What can hang from each mark
sanomu: fiser geba mafo
gupom: mafo
mafo: geba gupom sanomu
fiser: sanomu
geba: fiser gupom mafo sazad
sazad: geba

Every row comes from one small tree of marks. The marks that hang from a mark follow it in brackets, in alphabetical order. Every link used is in the known rows. Which tree was each row made from?
In the rows, zero is written as 128.
Known rows
fiser{sanomu{geba{sazad} mafo{gupom}}}: [ 90 123 133 100 118  70 106 171 154  69  86 126  73 122 213 108 111 147
 193]
sanomu{fiser geba mafo{gupom}}: [121  97  84 117 141 106 126 173 151  93  91 145  79 147 168  89 114 152
 149]
mafo{geba{fiser sazad} gupom}: [144 112 129 135 123  71 128 131 124 117 110  66  53 153 183  80 127 180
 179]
geba{fiser mafo{gupom sanomu} sazad}: [114 109 135 125 133  50  99 116 145 124  65  65  16 143 172 101 127 154
 206]
mafo{geba{gupom} sanomu{fiser}}: [164 106  93 115 118 122 141 122 140 135  81 103  73 110 155 103 148 151
 148]
geba{fiser mafo{gupom} sazad}: [124 105 138 120 121  35 106 130 134 110  77  62  27 146 172  88 117 155
 197]
fiser{sanomu{geba{mafo sazad}}}: [117 126 138  75 116  54 114 155 135  69  66 113  73 110 207 102 109 143
 179]
geba{fiser{sanomu}}: [141 117 123  96 126 110 113 137 121 110 131 113  84 120 199  93 117 176
 155]
gupom{mafo{sanomu{fiser geba{sazad}}}}: [135 122 122 104 152 118 102 140 137  95  92 127  63 118 129 109 147 141
 122]
fiser{sanomu{mafo{geba}}}: [108 113 143  96 114 114 136 186 120  90 110 119  85 100 212 111 116 165
 172]
sanomu{mafo}: [ 80  97 135 111 131  98 129 186 127 108 110 127  97 108 168 117 121 159
 156]
geba{fiser gupom mafo{sanomu} sazad}: [130 109 116 116 116  40 101 113 150 127  51  73  36 117 155 113 126 120
 202]
sanomu{fiser mafo{geba}}: [138  92 116 114 123 133 169 190 120 114 101 114  77 117 171  99 121 168
 133]
sanomu{fiser geba{gupom sazad}}: [158 115  87  98 110  61 130 130 164  93  64 120  84 119 151  94 123 126
 139]
geba{sazad}: [103 115 157 102 111  52 126 143 143 105  91  90  79 104 166 113 131 159
 156]
fiser{sanomu{geba}}: [122 127 120  77 127  90 111 150 132  78 103 140 103 111 205  98 117 158
 155]
sazad{geba{fiser gupom}}: [148 131 102 117 108  99 130 129 127 124 106 109 105 134 150  96 135 132
 162]
sazad{geba{gupom mafo{sanomu{fiser}}}}: [140 124 106 105  99  95 134 129 140 120  53 102  73 119 137 107 146 113
 176]
gupom{mafo{geba{fiser} sanomu}}: [146 120 127 122 163 144 111 144  98 117 127 108  68 126 143 102 144 163
 131]

Which tree is each row?
[139  97  99  99 108  74 111 122 149 123  54 104  56 101 139 107 139 121
 175]	geba{gupom mafo{sanomu{fiser}}}
[113 119  92 105 148  86 100 122 150 115  79 138 102 113 157 112 135 135
 159]	mafo{sanomu{geba{gupom}}}
[146 136 107 124 123 124 109 127 124 120 109 114  88 134 127 104 149 122
 156]	sazad{geba{fiser gupom{mafo{sanomu}}}}
[140 124 143 124 154 122 114 143 109 113 112  91  53 124 146 107 144 159
 141]	gupom{mafo{geba{fiser sazad} sanomu}}
[148 118 142 113 137 128 127 146 121 106  96  95  48 113 135 109 154 155
 128]	gupom{mafo{geba{sazad} sanomu{fiser}}}
[129 118 114 101 151  46 121 149 123  93  67 102  72 143 178  90 101 143
 161]	sanomu{geba{fiser mafo sazad}}
[153 118  79 111 154  88  92 139 122  93 115 140 103 138 141  88 118 128
 136]	sanomu{geba{fiser gupom{mafo}}}
[134 112 128 103 145 139 102 138 129 110 114 124  64 108 123 108 155 153
 119]	gupom{mafo{sanomu{fiser}}}
[123 127 127 112 167 109  92 139 126  98 106 124  69 127 139 109 139 144
 136]	gupom{mafo{sanomu{geba{fiser sazad}}}}
[127 120  82 113 159  96  98 117 145 123  90 135  98 128 162 105 130 142
 156]	mafo{sanomu{geba{fiser gupom}}}
[164 117  94  98 118  75 116 137 154  81  75 124  74 120 129  95 130 117
 127]	sanomu{fiser geba{gupom{mafo} sazad}}
[153 113  96 126 140 113 125 120 123 142 101  99  80 123 167 102 137 156
 165]	mafo{geba{fiser gupom} sanomu}
[154 113 126 111 146 150 126 147 110 110 111 111  62 115 133 102 153 161
 118]	gupom{mafo{geba sanomu{fiser}}}
[127 104  90 108 116  73 137 172 165  89  60 132  78 118 157 109 113 117
 152]	sanomu{fiser geba{gupom sazad} mafo}
[134  90 109 127 117 123 151 176 132 113 103 107  61 135 169  91 127 170
 155]	sanomu{fiser mafo{geba gupom}}
[129 126 125 102 116 111 145 141 126 120  61 101  70 127 151 106 143 137
 163]	sazad{geba{mafo{sanomu{fiser}}}}
